Each row was made from one small tree. The marks that hang from a mark follow it in brackets, in the order of their numbers. Every link used is in the known rows. Write each row's tree.
Known rows:
K_542[K_412 K_746]: [ 17  -6   4   0  -2  -4  -8  -2   3   8   0 -13   9   1   0   1  17 -14
  -5   1   6   2  -2   8   8  20  15  -1   0]
K_640[K_648[K_746] K_661[K_542]]: [ -2  -5  -3  -4  -7   2   1  -3   3  14   6  -3  -3   3  -8  -4  -8   1
   1   0   2   2  -4   8 -11  -7  10 -12  -2]
K_412[K_542[K_661[K_648] K_746]]: [  3  -4   1   0   8  -3  -4  -3   1   5  -6   6  -2   1 -12   7   7  -8
 -11   0   7  -1  -5   4  10  10  21   7  -5]
K_412[K_542[K_661[K_648]]]: [ -6 -15  -1   1   8  -2  -6  -4   1   3  -6   6  -6  -5 -13   6   4  -6
 -11   2   6  -1  -7   5   8   3  10   9  -5]
K_40[K_663[K_661[K_542 K_640] K_746]]: [ 18   0   2  -2  -8  -6 -11  -9   2   5  -8  -7  -2 -17  -8   0  -5  -3
   4   5   0   0  -3   5  -8  -5   2  -2   2]
K_648[K_746[K_661[K_542 K_640]]]: [ -8  -9   4   2  -4   0   0  -1   3   7  -6  -5  -6  -2   5  -1 -12  -7
   3  -2   3   2  -3   9  -9 -19  -3   0  -2]
K_648[K_746[K_661[K_542 K_640 K_663]]]: [-11 -10   5   2  -6  -1  -1  -1   1  10  -8  -7  -6  -4   3   1 -12 -15
   9  -3   0   0  -4   8 -11 -31  -7  -1   0]
K_746[K_661[K_648]]: [ -5 -23  -6   0 -13   1  -4  -3   2  -4   1   2  -6  -5   6  11   4  -3
  -4   1  -2   2  -4   4   1  -2   2   3  -3]
K_661[K_640 K_648[K_746]]: [-12   1   7   2   2   2  -3  -1   3  13 -13   4 -10  -3  13   1 -21 -12
 -20   2   4   2  -6   4   0 -26   7   5   2]
K_746[K_648]: [ -4 -13  -6   0  -4   6  -9   1   5  24   1  -6   2  -4   4  -9   5   2
 -15   4   5   3   0   6   7   4  12  -2  -3]
K_663[K_40 K_746[K_648 K_661]]: [  6 -15 -12   1 -10  -4  -5  -7   2  18   3  -8   2 -16  -5  -9   0   3
 -21   6   4   0  -1   4  -8   1  -5  -4  -7]
K_661[K_648 K_663[K_40 K_746[K_542]]]: [ -7   3   1   2  -5  -8  -6  -5  -3   8  -2  -3  -5 -17  -6   2 -14 -12
   0   3   0  -1  -5   2  -8 -31  -2   2  -4]
K_412[K_542]: [  0 -26  -1   1  17  -1  -8  -3   4   8  -3  -9  -1  -7 -12   3  10   1
  -6  -1   8  -2  -3   9   6  18   0   4  -2]
K_661[K_640[K_648] K_663[K_40]]: [ -5  -6  -1  -3   2   4 -10  -4   0  12 -12 -11   3 -19  -2  -3  -6 -16
 -17  -1   3  -2 -10   3   9 -24   1   3   6]
K_746[K_542[K_661] K_648]: [ -9   9  -1   1   6   2  -9   5   4  13  -1   1   1  -3  -4 -14   4  -2
   5   4   7   4  -4   5  11   0  22   5  -7]
K_640[K_648]: [ -2 -11  -4  -3  -3   4  -7  -3   5  -7   2  -9   0  -2   2   2   4   4
  -9   3   5   2  -9   6  11  -4   7  -4  -1]
K_542[K_412 K_661 K_746[K_648]]: [ 12   5   1  -1  -8  -2  -8   0   2  16  -3  -1  10   4  -3  -7  17 -19
 -14   4   6   3  -3   4  12  12  28  -1  -5]
K_40[K_663[K_661 K_746[K_542]]]: [ 17   3   0  -2   3  -8 -10  -6   3  -3  -2 -13  -2 -15 -10  -4   7   3
  11   8   0  -1  -3   5  -2   8   2  -3  -3]
K_661[K_542 K_648[K_746] K_663[K_40]]: [-17   4   4   3 -19  -7  -3  -1  -5  13  -3   1   0 -12  -9  -1 -27 -16
   1   1  -2   0  -4   5 -15 -45   1  -2  -6]
K_640[K_648 K_661[K_542]]: [  4 -11  -6  -5 -11   4  -4  -4   3  13   7  -1   0  -1  -9   1   0   3
   3  -1   2   3  -4   7  -4   3  14  -8   1]
K_542[K_661]: [ -9   0   4   0 -11   2  -6  -3   3  10  -2  -1  -3  -5   1   0  10  -5
  -7   5   2   2  -5   6  13  -3  16   7  -4]
K_663[K_746]: [  2  -8   2   1  -6  -3  -5  -8   4  11   3 -10  -8  -7   3   4   0   4
  -5   4   5   0  -2   8  -3  -7  -2   0  -2]
K_412[K_542[K_661]]: [ -4 -16   0   0  12  -1  -7  -4   3   7  -5  -2  -3  -6 -15   2  11  -5
  -7   1   7  -1  -6   7  10  11   8   8  -5]
K_640[K_648[K_746[K_542]] K_661[K_663]]: [ -7  -2  -1  -6   8   2   0  -1   2  14   2 -11  -4   1  -6  -5   0  -8
   8  -1   1  -1  -6   5  -4 -11   5 -10  -1]
K_663[K_661[K_542[K_412 K_746] K_640]]: [  6   0   5   4  -5  -5  -8  -3   1  16  -9 -13  10 -10 -10  -3   3 -11
   8   3   5   2  -2   7  -1  16  11   3   4]
K_648[K_661[K_663[K_40 K_746[K_542]]]]: [  0   2   9   2  -4  -4  -6  -5  -1  10   2 -23   1 -16 -11   4  11 -15
   1  10  -3  -2  -4  10  -1   7  -6  -5  -3]
K_746[K_661[K_542[K_412] K_640[K_648]]]: [  7 -23  -4   0  -7  -1  -9  -3   2 -12  -6  -2   1  -7  -3   8  -4 -14
   7  -5   3   3  -9   7  -5  -9  -2  -1   4]
K_40[K_663]: [ 16  -9   1  -6  -4   2 -12  -3   4   0  -2  -5  -1 -10   2   0  10  -2
  -8   4  -1   1  -3   6   8   2  10  -1  -1]
K_663[K_661[K_542 K_640 K_648[K_746]]]: [-15   4   4   5  -8  -4  -3  -2   1  15 -11  -3  -1  -9  -4  -1 -19  -6
   2   5   3   3  -4   5  -9 -13   6   2   0]

Which tree is each row?
[ 23 -12  -2  -4 -14  -6  -9  -8   3  -8   1  -1  -6 -11  -3   7   1  -2
   5   1  -3   0  -3   6 -10 -11  -1  -5  -3] | K_40[K_663[K_746[K_661[K_542]]]]
[ -6 -13   2   0  15  -1  -9  -4   0  16 -14  -3   0 -16 -17  -1   5 -17
 -13  -1   6  -4  -7   5   9  -2   4  12   0] | K_412[K_542[K_661[K_640 K_663[K_40]]]]
[  6 -23  -4  -1   9  -3  -5  -3   1   3  -4  -3  -1  -1 -11  12  11 -10
  -1  -4   3  -3  -3   5   2  10   5   2  -2] | K_412[K_542[K_746[K_661[K_648 K_663]]]]
[ -6 -10  -4  -7  -2   4   1  -4   2  19   2 -11  -4   1  -3  -3   2  -9
  -6   1  -1  -1  -5   4  -4 -13   3 -12   0] | K_640[K_648[K_746] K_661[K_663]]
[  1  -1  12   3  -9   3  -9  -3   2  11  -5 -10   1  -9  -2   8   2 -14
   0   5   0   3  -3  13   1   8   6  -1   4] | K_648[K_661[K_542 K_640]]
[  3 -21  -2   3 -12  -3  -8  -3   0  -5  -8   8  -4  -8   1  12 -10 -18
   5  -4   0   4  -6   5  -9 -13   1   5   2] | K_746[K_661[K_542[K_412] K_640 K_648]]
[  2 -10   4  -2 -13  -1  -8  -4   0 -12   2 -16   5  -4 -11  10   7 -18
   5   5  -1   2 -10  10   1  -5   0 -13   1] | K_640[K_648[K_661[K_542[K_412] K_663]]]
[ -1 -23 -10   0  -2   8  -9   1   5  18  -7  -1  -1  -7   9  -4   4  -6
 -14  -1   3   3  -2   4   3   2   5   2   1] | K_746[K_648 K_661[K_640]]
[-11  12   5   2   3  -2  -6   2   2  -3  -2   5  -6  -4  -2   0  -1  -5
  11   3   4   4  -7   5  10  -8  20  10  -5] | K_746[K_542[K_661[K_648]]]
[ -5  -5  11   2 -19   0  -7  -3  -1   9   2 -16   2  -8  -8  11   9 -17
  12   6  -5   1  -2  12  -2   0   0  -7   0] | K_648[K_661[K_542 K_663]]
[ 18   3   0  -3 -11  -4 -10  -3   2   3  -2  -9   7  -9 -10  -2   9   0
   7   5  -2   1  -1   6   2  12  15  -4  -1] | K_40[K_663[K_661[K_542[K_746]]]]
[  2   5  -1   1 -18  -2  -8   1  -3  27   1  -7  13 -10 -11  -8  -5 -12
   3  -1   2   0   1   6  -3 -16  15  -4  -2] | K_661[K_542[K_746[K_648]] K_663[K_40]]
[ -1   0   1   5   3 -14  -5  -6   1  -1  -1 -11  -3 -11 -13   2  -1  -3
  13   9   4   1  -5   4  -9   6  -3   0  -4] | K_663[K_661[K_648] K_746[K_542[K_412]]]
[ -5  -1   5  -2  -2   2   0  -3   4  -8   2 -18  -1   2   0   3   4  -5
 -13   9   2   2 -10  10   5   0   1 -14  -3] | K_640[K_648[K_661 K_746]]
[  7   2   4  -2 -13   2  -5  -3   2 -10   5 -12   5   2  -5   9   6  -4
   0   5   2   3  -8  11   6   7  13 -12   0] | K_640[K_648[K_661[K_542[K_746]]]]
[ -7  13   6   0  12   2  -8   1   4  -4  -8  -1  -4  -6  -1  -4  -1  -6
   9   0   7   3 -11   6  14  -8  18   9   0] | K_746[K_542[K_661[K_640[K_648]]]]
[ -4 -10   5   0 -10  -4  -9  -4  -1   7  -6  -6   1  -8  -7   2  15 -28
   0   4   1   0  -7   4   8 -11   6   4  -2] | K_542[K_412 K_661[K_663]]
[ 11  -9   2  -2 -13  -2  -6  -3  -1  32   3  -6   5  -3 -11   2  10 -20
  13  -4  -2   0   3   7  -9   7  13  -5   2] | K_640[K_661[K_542[K_412 K_746] K_663]]
[ 13  -2   6   2 -12  -6  -8  -1   1   6   2  -6   8   0  -7   2   3 -11
  12  -2   5   4  -1  10  -2   5  15  -2  -1] | K_661[K_542[K_412 K_746]]
[ -3  -9   4   2  11  -6   0   2   3  -7  -1 -13  -2   0  -2  -5   2 -10
  14   1   4   2  -5   9  -5   1  -6  -2  -6] | K_648[K_746[K_542[K_412] K_661]]
[ -9   8  10   2  11  -7  -2   2   3   0  -3  -9  -2   0  -4 -10  -1 -13
   8   4   7   2  -7   9   2  -7   6   1  -7] | K_648[K_746[K_542[K_412 K_661]]]
[ -2   3   3   2   8   3  -9   5   5  12   3 -13   4  -3  -5  -8  11  -4
   4   8   4   4  -2  10   7  22  13  -5  -4] | K_746[K_542 K_648[K_661]]
[ 15  -8  -3  -2 -10  -1  -6  -1   2  35   6  -1   7   0  -9  -6   9 -10
   1  -2   2   3   4   8  -8  22  21  -6   0] | K_640[K_661[K_542[K_412 K_746[K_648]]]]
[ -4  -9  -3  -1 -19  -1  -5  -3  -4  34   2   5   0 -14 -12   1  -6 -13
   0   0  -5   0   1   3 -12 -10  11   0  -1] | K_640[K_661[K_542 K_648 K_663[K_40]]]
[  7  -7   1  -1  -5   3  -5  -2   2  13  -7  -8   1  -3   8   7  11 -14
   1  -4   0  -1  -2   5   6  -2  10   3   4] | K_542[K_746[K_661[K_640 K_663]]]
[-18   0   6   2 -19  -5  -2  -1  -3   8  -3   3  -7  -2  -2   6 -25 -16
  12  -1  -2   1  -4   5 -15 -50   1  -4  -3] | K_661[K_542 K_648[K_746] K_663]
[  2 -15  -2   2  -8  -3  -4  -9   3   3  -4   2 -14  -8   9  12  -9  -5
  -8   0   1   1  -4   4  -9 -17  -6   3   0] | K_663[K_746[K_661[K_640 K_648]]]
[-13   2   5   3 -15  -4  -1  -1   0   4   0   6  -7   1   1   3 -25  -4
   4   1   2   4  -4   8 -12 -31   8  -2  -5] | K_661[K_542 K_648[K_746]]
[  4  -5   2   2  -5   1  -8  -6   5  22  -1 -11  -5  -7   3   0   1  -5
 -18   7   4   1  -1   8  -4   1   0  -7  -1] | K_663[K_746[K_648[K_661[K_640]]]]
[  2  -2   0  -2 -19   0  -4  -2  -2  32   3   6  -2  -1  -5   7  -2 -14
   8  -3  -4   1   3   4 -10  -8  20  -3   1] | K_640[K_661[K_542[K_746] K_648 K_663]]
[-10   1   1   3  -3  -1  -4  -3   3   7  -8 -13   3  -8  -8  -5 -11  -1
   5   4   5   2  -7   7  -2  -7   4  -2   2] | K_663[K_661[K_542 K_640[K_648[K_746]]]]
[-11   5   5   0  -8   3  -7  -3   2  10 -12  12  -8  -7   7   5  -7 -14
 -17   3   2   3  -8   2  11 -19  19  13   0] | K_542[K_661[K_640 K_648]]
[  6 -14  -6   1  -9  -6  -3  -9   1   8   3 -11  -1 -19  -5  -1   3   3
 -14   5   2  -1  -2   6  -7   1  -9   0  -6] | K_663[K_40 K_746[K_661]]
[  0  -8   6   0 -11  -8  -8  -8  -1   6  -5  -7  -3  -9  -8   4  10 -27
   0   4   1  -1  -7   4   1 -18  -1   2  -3] | K_542[K_412 K_661[K_663[K_746]]]
[  6 -19  -1   2   9  -5  -7   1   3 -13   1 -10   1  -6  -5   1  14 -10
  22  -1   3   3  -5   8   1  16  -2   3  -3] | K_746[K_542[K_412] K_661]
[ 17  -7  -2  -1  -1  -2 -10   1   4  17   0  -9  12   3   0  -7  15 -13
 -13   2   7   3   0   6   7  20  18  -5  -1] | K_542[K_412 K_746[K_648]]
[  0   6   9   3  14  -4 -10   1   2   0  -9  -3   0  -8  -5  -6   5 -19
  11   0   7   3  -8   7  11   2  13  11   0] | K_746[K_542[K_412 K_661[K_640]]]
[  2  -6  -1  -2   0  -2  -4  -6   0  35   4 -10  -2 -15 -11  -6   7  -8
   2   1  -1  -2   1   5  -7   5   2  -1  -1] | K_640[K_661[K_663[K_40 K_746[K_542]]]]
[ -5   1   9   2  15  -6  -3   2   4   2  -1 -14  -1   0  -3 -10  -2  -9
   9   3   7   2  -5  10  -1  -2   0  -1  -5] | K_648[K_746[K_542[K_412]]]
